Known rows, with every step that occurs:
kefot/mazoro/dezed: 7, 23, 4, -4, 27, 9, 21, -4, -18, -14, 11, -5, -5, -8, -28, 11, 12, 8, -8, 4, 7, -9, 29, 16, -15, 10, -14, 21, -4, -10, 3, -9, -3, 20, -2, -21
ziku/dezed/dutir/kefot: -8, -4, 1, 3, 15, 9, -18, 2, -6, -28, -19, -4, -8, -16, -15, 25, 14, 6, 15, 11, 17, -16, 11, 11, -24, 5, -14, -4, -6, 27, 2, -18, -5, 10, 2, -39
mazoro/kefot/dutir/lisid/dezed/dopim: 0, -22, 0, 5, 19, -17, -16, -33, 1, 32, -11, -11, 22, -16, 10, 15, -9, 6, 9, 7, 29, -19, -19, 2, 19, -16, -5, -35, 3, 20, 11, -11, -30, -4, 13, -27
ziku/dezed/lisid/dutir/kefot/lidam/lovun: -25, 9, -5, 4, 25, 23, -2, -15, -6, -18, -30, -10, -13, -19, -39, 30, -17, 6, 4, 6, 23, -24, 7, 22, -47, -16, -35, 6, 1, 19, 12, 1, -8, 6, -2, -41
dezed/lisid/dutir/kefot: -6, -13, 3, -6, 0, 19, 17, -12, -10, -16, -21, -11, 9, -16, -20, 24, -24, 9, -2, 13, 23, 7, -24, 17, -18, -18, -19, -17, 13, 7, 12, 1, -33, 7, -11, -18
mazoro/kefot/lidam: -8, -8, -11, 0, 27, -8, 1, -27, -5, 25, -12, 17, 5, -12, -20, 2, -12, 5, 24, 6, 14, -14, 6, 8, 14, -21, -27, -13, 10, 25, 5, -25, -36, 8, 21, 2
ziku/lisid/dutir/kefot/mazoro: -19, -13, -12, 0, 12, 12, 18, 13, 3, -27, -32, -12, 16, -24, -31, 33, -8, 21, -2, 12, 12, -15, -8, 14, -20, 1, -21, -19, 6, 21, 12, -7, -31, 7, -8, -18
lisid/dutir/dezed/dopim/lidam: -6, 10, 8, 0, 14, 10, -7, -9, 10, 22, -6, 14, 2, 12, 20, 28, -18, 8, 7, 12, 27, -19, 19, 10, -13, 10, 27, -11, -7, 11, 12, 2, 4, 0, -4, -42
lidam/lovun: -21, -2, -9, 9, 6, -3, -6, -1, -5, 1, 8, -10, -12, 13, -1, -8, -14, -1, -7, 5, -9, -19, 11, -4, -17, -15, -13, 11, 2, 5, -1, -3, 20, -9, 10, 1
dopim/lovun: -7, -1, -10, 12, 10, 7, 4, -12, -19, -23, 16, 0, -4, -4, -9, -3, -5, 15, -10, -2, -17, 5, 18, -12, -20, -4, 16, 5, -5, -24, 13, 13, 14, -10, -7, -1
ziku/dezed/lisid/dutir: -5, 12, 1, -3, 16, 23, -4, -3, 10, -11, -25, -19, -11, -18, -22, 35, -9, -8, -6, 7, 22, -6, -7, 15, -39, 5, -12, 8, -10, 7, 8, 14, -15, 7, -14, -42
dezed/lisid: 5, 3, 6, -3, 4, 18, 15, -5, -9, -8, -2, -13, -12, -12, -11, 20, -13, -2, -5, 5, 4, 11, -16, 7, -13, -10, -12, 12, 1, -12, 10, 14, -18, 2, -16, -9
dutir/kefot/mazoro/dezed/dopim/lovun: -7, 4, -10, 15, 11, 15, 22, -12, -41, -25, 11, 14, 9, -23, -38, 4, 17, 28, 18, 6, 2, -8, 33, 23, -15, 1, 6, -9, 9, 6, 12, -31, 7, 15, -7, -22
dutir/lisid/dezed: -1, -6, 16, 7, 21, 0, -6, -1, -26, 11, -3, -23, -3, -7, 3, 9, -11, 3, 3, 2, -8, -1, -29, 14, 11, 6, -5, -9, 5, -16, 8, 21, 10, -12, -14, -14
lisid/dutir: -11, -6, 0, -11, 1, -2, -1, -13, 18, 0, -19, 0, 14, 6, -1, 10, -20, 2, -14, 6, 25, -3, -5, 1, -8, -3, -3, -18, 1, 9, 2, 1, -18, 1, 5, -12
ziku/kefot/mazoro/dezed/dopim: 21, 13, -11, 9, -3, 19, 12, -11, -28, -4, 0, 14, 17, -22, -38, 2, 19, 15, 24, 17, 1, -11, 31, 19, 2, -5, -4, 4, -3, 18, 0, -24, -23, 26, -9, -25
mazoro/dezed/dopim: 3, 23, -4, 0, -4, 16, -6, -15, 3, 23, 10, 13, -8, -8, 1, 8, 8, 5, 4, 16, 4, -19, 13, 23, 18, 17, 25, 2, -5, 2, 11, -9, 2, -2, -5, -22
mazoro/kefot/lidam/lovun: -22, -9, -17, 6, 31, -9, -3, -26, -8, 25, -5, 10, -2, -4, -20, -3, -21, 5, 18, 10, 8, -26, 12, 4, 3, -31, -36, -5, 12, 29, 5, -26, -23, 2, 28, 1
ziku/lisid: -7, -1, -8, 5, 5, 13, 3, 21, 9, -9, -15, -17, -5, -17, -9, 25, -1, 8, -5, 9, -11, -14, -14, 4, -3, 10, -7, 3, -5, 4, 12, 14, -15, -8, -14, -3
ziku/lisid/dutir/dezed: -12, 0, 6, 3, 12, 11, -5, 20, 8, -2, -28, -24, 4, -12, 4, 38, -15, 7, -13, 12, 3, -21, -16, 10, -16, 16, -2, -9, -12, 9, 9, 20, -19, -14, -13, -32
dutir/dezed/dopim/lidam/lovun: -5, 18, 8, 19, 16, 14, -9, 4, -12, 30, 19, 14, -20, 13, 23, 17, -6, 8, 22, 8, -3, -27, 38, 10, -17, 10, 31, 15, -9, 6, 15, 0, 40, -6, -7, -36
dopim/dezed/lisid/dutir/kefot/mazoro: 11, 5, 5, -4, 27, 26, 21, 4, -21, -22, -1, -1, -16, -28, -36, 26, -8, 3, 16, 17, 19, 4, 14, 21, -45, 1, -26, -11, -1, 19, 13, 5, -12, 23, -14, -43
dopim/dezed/dutir/lisid: 15, 0, 7, -8, 37, 9, -15, 3, -11, -11, 8, 3, -28, -9, 3, 27, -11, 2, 12, 28, 10, -5, 10, 3, -14, 12, -21, -17, -9, 13, 16, 13, 5, 8, -12, -38
mazoro/kefot: 0, -15, -9, 2, 11, -8, -2, -5, -5, 22, -3, -5, 13, -9, -5, -3, -3, -7, 16, 11, 4, -2, -14, 6, 14, -9, -8, -17, 4, 27, 0, -23, -30, 3, 12, 2
dezed/dopim: -2, 5, -9, 9, -13, 1, -6, -13, 20, 19, 2, 33, -4, -6, 8, 6, 5, 1, 17, 3, 14, -6, 16, 3, 7, 10, 35, -11, -1, 8, 7, -18, 3, -1, -12, -12
lisid/dezed/dutir/kefot: -4, -20, 27, 7, 10, -1, -9, -6, -26, -9, -2, -10, -10, -11, -5, 14, 9, 10, 22, 4, 5, -8, 2, 12, -2, 0, -2, -4, 3, 7, -4, -9, -17, -7, 10, -29

Rows:
0, -3, 7, -2, 25, 0, -7, -35, 6, 12, -2, -6, 6, -2, 12, 29, -11, 25, -5, 4, 26, -26, 3, -4, 5, -13, 0, -11, 0, -8, 24, 25, 8, -2, 4, -31  kefot/dutir/lisid/dezed/dopim/lidam
-13, -7, 3, -9, 11, 19, 19, -25, -10, -15, -26, 2, 6, -17, -31, 28, -29, 17, 4, 11, 29, -1, -12, 20, -18, -25, -30, -15, 15, 8, 15, 0, -37, 8, -4, -17  dezed/lisid/dutir/kefot/lidam
-2, -3, 6, -12, 7, 17, 14, -15, 6, -7, -17, -13, -1, -8, -12, 28, -28, 0, -15, 9, 23, 8, -23, 8, -19, -12, -14, -3, 2, -7, 11, 14, -33, 4, -13, -18  dezed/lisid/dutir
-7, 4, 13, 4, 0, -1, -15, -9, 11, 21, -15, 10, 7, 5, 22, 21, -14, 2, 1, 6, 27, -14, 7, 9, -11, 15, 27, -21, -7, 9, 1, -6, -4, -8, -6, -44  lisid/dutir/dezed/dopim
-3, -19, 6, -3, 18, -4, 9, -10, -20, -39, -4, 10, 1, -8, -18, 23, 4, 20, 13, 13, 26, -3, 23, 4, -18, -10, -26, -11, 8, 17, 4, -34, -24, 21, 6, -21  dezed/dutir/kefot/mazoro
22, 3, -5, -1, 18, 16, 8, -11, -41, -19, -5, -6, 17, -17, -34, 14, 4, 21, 10, 29, 4, -10, 13, 16, 0, -12, -34, 1, 0, 11, 4, -13, -30, 28, -9, -27  ziku/kefot/mazoro/dezed/dutir/lisid
11, 10, 32, 10, 12, 16, -2, 12, -30, 6, 1, -23, -13, -7, 12, 24, -6, -3, -1, 2, -6, 1, -7, 15, -23, 9, 1, 14, -10, -14, 1, 17, 1, -9, -21, -36  dutir/dezed/lisid
-6, -3, 6, 18, 19, 5, -8, -17, -24, 12, 7, -3, -10, -13, 4, 12, -11, 11, 9, 2, -7, -2, -9, 10, 5, 11, 26, -12, 1, -23, 19, 16, 19, -19, -24, -23  dutir/lisid/dezed/dopim/lovun
-14, 12, -22, 8, 10, 16, 5, -15, 16, 23, 21, 33, -21, 11, 0, 11, -12, 12, 22, 14, 6, -27, 40, 3, -5, -8, 25, 13, 3, 14, 27, -8, 28, 6, -2, -10  dezed/dopim/lidam/lovun
-2, -3, 12, 13, 14, 1, -9, -9, -14, 23, -1, -1, -8, -12, 9, 13, -9, 5, 15, 4, 1, -5, -18, 16, 16, 13, 17, -15, 4, -11, 12, 9, 12, -12, -21, -22  dutir/lisid/dezed/dopim
-16, -3, -12, 4, 10, 11, 18, -25, -15, -20, -9, 14, 19, -15, -31, 13, -6, 28, 1, 11, 27, -10, 24, 19, -22, -3, 8, -24, 7, 11, 14, -25, -10, 11, -2, -31  lisid/dutir/kefot/mazoro/dezed/dopim/lovun
-1, -9, 30, 3, 16, -3, -14, -9, -10, -4, 3, -9, -20, -4, 6, 19, 2, 0, 9, 3, 6, -8, 7, 5, -4, 6, 2, 11, -6, -8, -4, 6, -16, -11, 7, -31  lisid/dezed/dutir
-4, 3, 15, 17, -5, 0, -10, -9, 0, 25, 7, 11, -16, -13, 5, 4, 11, -4, 26, -8, 3, -8, 11, 13, 7, 15, 39, 2, -4, -2, -2, -4, 2, -13, -4, -28  lisid/dezed/dopim
-8, -9, 16, 6, 17, 10, -8, 14, 1, -12, -13, -24, -21, -19, -5, 39, 0, 8, 2, 11, -6, -20, -10, 8, -6, 15, -5, 11, -10, -2, 8, 18, -28, -15, -7, -28  ziku/lisid/dezed/dutir
-5, -11, -2, 9, 6, 1, 24, 5, -33, -29, -5, 5, 16, -17, -33, 0, 15, 18, 20, -3, 7, 1, 16, 15, -16, -8, -19, -12, 14, 17, 0, -32, -3, 21, 1, -6  dutir/kefot/mazoro
-1, 9, 5, -13, 7, 31, 13, -12, -20, -4, -10, -22, 4, -14, -23, 23, -13, 12, -11, 23, 12, -8, -19, 36, -2, -4, -17, -3, 5, 1, 14, 6, -26, 2, -5, -27  mazoro/dezed/lisid/dutir/kefot
2, -10, 3, -9, 15, -11, -10, -27, 5, -8, -14, -18, 22, 0, 14, 19, -14, 20, -27, 2, 26, -16, -14, -13, 1, -19, -26, -22, 1, -7, 14, 19, -2, -1, 5, -15  kefot/dutir/lisid
-21, -16, 22, 11, 23, -2, -10, -20, -29, -9, -3, 1, -20, -6, -14, 14, -5, 16, 23, 3, 7, -25, 18, 13, -10, -15, -20, 5, 7, 9, 0, -11, -10, -10, 21, -29  lisid/dezed/dutir/kefot/lidam/lovun
-2, 3, 6, 8, 25, 11, -1, -10, -13, 25, 6, 4, -12, -5, 4, 19, -13, 11, 21, 10, 1, -9, -7, 17, 14, 8, 17, -6, 5, -8, 25, 16, 20, -5, -18, -21  dutir/lisid/dezed/dopim/lidam
0, -8, 13, 2, 13, -12, -15, -34, 6, 11, -10, -11, 13, -9, 16, 22, -7, 17, -11, -2, 27, -21, -9, -5, 6, -8, 0, -21, -2, -10, 13, 18, -1, -10, 1, -33  kefot/dutir/lisid/dezed/dopim
5, 22, 9, -11, 31, 19, 31, -14, -16, -18, -1, -14, -5, -13, -34, 29, -5, 7, -17, 11, 22, -5, 17, 23, -26, 2, -23, 19, -2, -14, 10, 1, -24, 22, -8, -32  kefot/mazoro/dezed/lisid/dutir
15, 3, 8, -7, 26, 9, -13, 4, -2, -13, 14, 10, -31, -9, -1, 21, 1, -2, 16, 21, 12, -6, 27, -1, -20, 12, -11, -5, -14, 20, 7, 5, -1, 10, 0, -37  dopim/dezed/dutir
6, 8, 8, -16, 27, 13, -11, -15, -16, -4, 2, -13, -10, 2, 5, 27, -12, 14, -16, 31, 7, -17, -7, 17, 15, 8, -21, -1, -3, -7, 16, 7, -10, -1, -4, -26  mazoro/dezed/dutir/lisid
-3, 4, -5, 8, 5, 12, 21, -4, -31, -13, 3, 15, 10, -21, -33, 5, 20, 22, 23, 8, 11, -11, 25, 30, -6, 3, -2, -11, 11, 19, 7, -37, -2, 19, -2, -22  dutir/kefot/mazoro/dezed/dopim
0, 17, 3, 3, 14, 23, -3, 7, -2, -11, -13, -19, -19, -22, -21, 27, 5, -11, 1, 2, 6, -5, -3, 15, -34, 5, -10, 21, -12, 0, 6, 13, -4, 5, -18, -35  ziku/dezed/lisid
-4, -7, -3, 9, 27, -7, -14, -24, -1, 35, 5, -4, 11, 3, 16, 17, -11, 10, 10, 14, 21, -38, 20, -1, -5, -22, -4, -12, -4, 30, 14, -14, -7, 1, 25, -33  mazoro/kefot/dutir/dezed/dopim/lidam/lovun
-4, 1, 20, 0, 8, -2, -12, 0, -3, 8, -16, -9, 11, 9, 18, 17, -16, 1, -11, 6, 18, -9, -2, 7, -18, 10, 5, -14, -7, 4, -4, 5, -7, -7, 1, -36  lisid/dutir/dezed
3, 19, 7, -17, 12, 28, 12, -16, -7, 1, -6, -22, -5, -8, -15, 26, -17, 5, -21, 21, 13, -9, -18, 27, -4, 0, -13, 8, -3, -9, 13, 17, -27, 0, -7, -28  mazoro/dezed/lisid/dutir
-7, 6, -1, -2, 30, 26, 7, -9, -19, -11, -4, 5, -26, -20, -34, 23, -25, 9, 16, 18, 15, -14, 16, 20, -40, -14, -37, -9, 4, 24, 16, 9, -4, 9, -2, -37  dopim/dezed/lisid/dutir/kefot/lidam/lovun
